Each row was made from one walk, in order. Every step used is in the known rows, and no mark comes twice. Write each row's walk.
Known rows:
tuze -> tavil: -.04  .03  .05  -.06  -.10  .09  -.41  .05  -.07  -.01  .03  .02  -.23  .01  -.02  -.12  -.08  -.07  -.05  .02  -.06  .14  .01  -.05
lisin -> sisa -> nogu -> tuze: .11  -.03  .23  .00  .09  .01  .01  -.02  .19  .03  .04  .09  .01  .16  -.35  .10  -.07  -.13  .08  -.01  -.09  .00  -.09  .13
tuze -> tavil -> fafa -> lisin -> sisa: -.02  .08  .15  -.03  .07  .14  -.29  -.13  .06  .01  .05  .02  -.17  .14  .00  -.04  -.40  -.38  -.01  .09  -.27  .20  -.10  .12
sisa -> lisin -> fafa: -.10  -.01  .36  .17  -.03  -.08  -.08  .17  -.03  .11  .00  -.04  -.15  -.02  -.17  -.03  -.25  -.09  -.08  .05  .02  -.02  -.01  -.03
fafa -> lisin -> sisa -> nogu -> tuze -> tavil: .12  .02  .15  .08  .06  .02  -.49  .06  .33  .04  .10  .13  -.17  .19  -.46  .01  -.36  -.34  .09  .04  -.17  .20  -.09  .20
nogu -> tuze: .11  .00  -.05  .08  -.02  .00  .03  .05  .21  .04  -.03  .03  -.05  .02  -.14  .02  -.07  -.15  .08  -.01  -.07  .00  .00  -.06
tuze -> tavil -> fafa -> lisin -> sisa -> nogu -> kadu: .06  -.01  .28  .09  .14  .08  -.34  .00  -.02  .03  .02  .00  -.32  .20  .13  .07  -.37  -.38  -.08  .07  -.24  .38  -.13  .28
lisin -> fafa -> tavil -> tuze: -.12  .00  .43  .16  .01  -.05  .36  .18  -.33  .06  -.05  .01  -.17  -.08  -.32  .05  -.25  -.31  .04  -.07  .12  .05  .00  .07
tuze -> nogu -> sisa -> lisin: .19  .04  .30  -.17  .12  .05  -.30  .16  -.14  .05  .00  -.06  -.07  -.02  -.20  -.10  -.20  -.23  -.04  .15  .03  .12  .02  -.02
fafa -> tavil -> tuze: .01  .02  .16  .14  .02  -.02  .41  .12  -.27  .00  -.03  .11  -.10  -.04  -.20  .02  -.19  -.24  .10  -.06  .11  .12  .03  .06
tuze -> tavil -> fafa -> lisin -> sisa -> nogu: -.03  .02  .23  -.03  .12  .06  -.37  -.07  .12  .03  .10  .00  -.19  .22  -.21  .03  -.39  -.30  .03  .09  -.18  .29  -.11  .24
lisin -> fafa -> tavil: -.15  -.02  .25  .16  .03  -.12  .18  .14  -.29  .07  .01  .00  -.18  -.07  -.26  -.03  -.13  -.18  -.06  -.04  .02  .01  .01  .16
tuze -> nogu -> nabemiz: .05  .05  .34  -.41  .08  .02  -.39  -.06  -.15  -.04  -.03  -.09  .10  -.05  -.29  -.06  .06  -.12  -.22  .04  .09  .10  .04  .07
lisin -> sisa -> nogu: .00  -.04  .28  -.07  .11  .01  .00  -.07  .00  -.01  .08  .06  .04  .14  -.24  .11  -.01  .03  -.01  .00  -.01  .00  -.10  .19
lisin -> sisa -> nogu -> kadu: .10  -.07  .32  .10  .13  .03  .01  -.01  -.12  .00  -.01  .06  -.07  .11  .11  .16  .03  -.08  -.13  -.03  -.08  .10  -.12  .22
nabemiz -> nogu -> sisa -> lisin -> fafa -> tavil -> tuze: .09  .00  .51  .44  .01  .05  .29  .28  -.33  .17  -.08  -.10  -.01  -.01  -.21  .09  -.54  -.42  .13  -.04  .13  .23  -.01  -.07
kosak -> lisin -> fafa: -.15  .02  .20  .03  .04  -.05  -.26  .21  -.04  .07  .01  .01  -.35  -.07  .14  -.02  -.04  -.06  -.07  .03  -.10  -.08  -.09  .00
sisa -> nogu -> tuze -> tavil -> fafa: .04  -.02  .12  -.05  -.06  .04  -.28  .08  .15  .05  .01  -.09  -.42  .16  -.28  -.02  -.25  -.23  .11  .07  -.17  .28  -.02  -.04
tuze -> nogu: .04  .03  .14  -.23  .08  .07  -.25  -.03  -.07  -.05  .03  -.06  -.06  -.04  -.21  -.05  .06  -.05  -.07  .05  .02  .07  .04  .06
fafa -> lisin -> sisa -> nogu -> nabemiz: .05  -.01  .35  -.13  .20  -.11  -.25  -.07  .12  .04  .04  .06  .31  .14  -.36  .11  -.22  -.20  -.10  .00  .07  .08  -.10  .30
lisin -> fafa: -.13  -.02  .27  .03  -.02  -.02  -.02  .06  -.05  .06  -.01  -.08  -.05  -.05  -.12  .02  -.05  -.08  -.07  -.01  .00  -.06  -.03  .02
nabemiz -> nogu -> sisa: .17  -.01  -.03  .17  .03  .13  -.05  .00  -.03  .06  -.06  -.16  .18  .04  .16  .11  -.11  -.10  .12  -.03  -.01  .13  -.03  -.12

Write each row's walk:
.02  -.01  .17  .03  .23  -.02  .06  -.12  .16  .04  .07  .00  .04  .21  -.21  .13  -.32  -.24  .07  .07  -.14  .15  -.13  .26 => tavil -> fafa -> lisin -> sisa -> nogu
.14  .03  -.08  .26  -.17  .18  -.40  .03  .23  .02  -.02  -.09  -.16  .09  -.11  -.01  -.18  -.15  .10  -.04  -.13  .25  .03  -.15 => nabemiz -> nogu -> tuze -> tavil
-.03  .06  -.05  .01  .00  .05  -.34  .00  .10  .02  .03  -.07  -.24  .07  .05  -.07  -.41  -.33  .03  .09  -.18  .27  -.02  .05 => tuze -> tavil -> fafa -> lisin
.06  .06  .50  -.27  .11  .00  .02  .07  -.42  -.04  -.07  .01  .02  -.09  -.51  -.04  -.13  -.33  -.12  -.02  .23  .21  .08  .11 => fafa -> tavil -> tuze -> nogu -> nabemiz
.05  .00  .32  -.11  .00  .13  -.23  -.04  .12  .03  .04  -.01  -.32  .22  -.29  .02  -.24  -.29  .06  .08  -.27  .21  -.10  .04 => lisin -> sisa -> nogu -> tuze -> tavil -> fafa
-.01  .03  .43  -.24  .11  .01  -.48  -.08  .03  .03  .05  -.02  -.02  .19  -.31  .01  -.39  -.37  -.13  .08  -.11  .30  -.11  .20 => tuze -> tavil -> fafa -> lisin -> sisa -> nogu -> nabemiz
.01  -.01  .45  .06  .03  -.04  -.08  .26  -.14  .16  -.05  -.07  -.05  -.02  -.10  -.01  -.31  -.26  -.03  .08  .02  -.03  -.05  -.09 => nogu -> sisa -> lisin -> fafa
.10  .08  .12  .06  .04  .14  -.27  -.08  .27  .05  .02  .04  -.21  .16  -.13  -.02  -.46  -.53  .06  .08  -.35  .21  -.08  .06 => nogu -> tuze -> tavil -> fafa -> lisin -> sisa
-.14  .04  .35  .18  .05  -.06  .16  .33  -.33  .07  -.01  .10  -.42  -.10  -.10  .00  -.21  -.30  .02  -.02  .03  .02  -.06  .06 => kosak -> lisin -> fafa -> tavil -> tuze
.12  -.01  .14  .10  .19  -.01  .11  -.05  .37  .07  .04  .01  -.02  .24  -.35  .16  -.39  -.39  .14  .06  -.22  .14  -.12  .21 => tavil -> fafa -> lisin -> sisa -> nogu -> tuze
-.06  .04  .09  -.10  -.08  .12  -.25  -.02  -.07  .00  .00  -.09  -.34  .06  .11  -.08  -.18  -.16  -.02  .08  -.18  .22  -.01  -.08 => tuze -> tavil -> fafa
.04  .01  .71  .23  .08  .00  .09  .32  -.49  .06  -.09  -.02  -.42  -.12  -.27  -.02  -.35  -.45  -.19  .03  .09  .26  .04  .18 => sisa -> lisin -> fafa -> tavil -> tuze -> nogu -> kadu
-.04  .04  .67  .09  .06  -.03  .09  .27  -.36  .05  -.01  -.01  -.31  -.10  -.59  -.08  -.37  -.37  -.06  .04  .16  .17  .06  .11 => sisa -> lisin -> fafa -> tavil -> tuze -> nogu
.21  .06  .47  -.20  .11  .11  -.11  .20  -.22  .03  -.06  -.04  -.04  -.03  -.19  -.03  -.32  -.35  .05  .12  .13  .16  .01  -.12 => tavil -> tuze -> nogu -> sisa -> lisin
.06  -.01  .32  .47  .04  -.02  .07  .25  -.26  .17  -.04  -.11  -.04  .01  -.16  .03  -.42  -.30  .04  .00  .03  .17  .00  .02 => nabemiz -> nogu -> sisa -> lisin -> fafa -> tavil
.12  .00  .17  -.08  .09  .08  -.23  .03  -.19  -.05  -.05  -.08  -.17  -.06  .10  .00  .10  -.13  -.20  .03  -.05  .17  .02  .12 => tuze -> nogu -> kadu
.15  .01  .18  .07  .05  -.02  -.07  .18  -.08  .10  -.03  .02  -.01  .02  .05  -.03  -.25  -.19  .04  .09  .02  .05  -.01  -.07 => nogu -> sisa -> lisin
.04  .01  .59  .23  .06  -.06  .32  .35  -.41  .16  -.08  .02  -.17  -.06  -.28  .00  -.50  -.48  .07  .03  .14  .10  -.01  -.02 => nogu -> sisa -> lisin -> fafa -> tavil -> tuze
.14  .03  .19  -.30  .15  .09  -.27  .05  -.22  .00  -.01  -.09  .02  -.05  -.09  -.02  -.02  -.21  -.01  .09  .01  .07  .00  .00 => tuze -> nogu -> sisa
.15  -.03  -.04  .39  -.02  .12  -.01  .01  -.03  .00  -.10  -.14  -.01  .02  .38  .13  -.01  -.02  -.06  -.08  -.06  .23  -.01  -.01 => nabemiz -> nogu -> kadu
-.12  -.01  .36  .32  .00  -.15  .11  .23  -.22  .12  .02  .05  -.22  -.04  -.33  -.09  -.32  -.20  -.09  .02  .04  .04  .04  .14 => sisa -> lisin -> fafa -> tavil
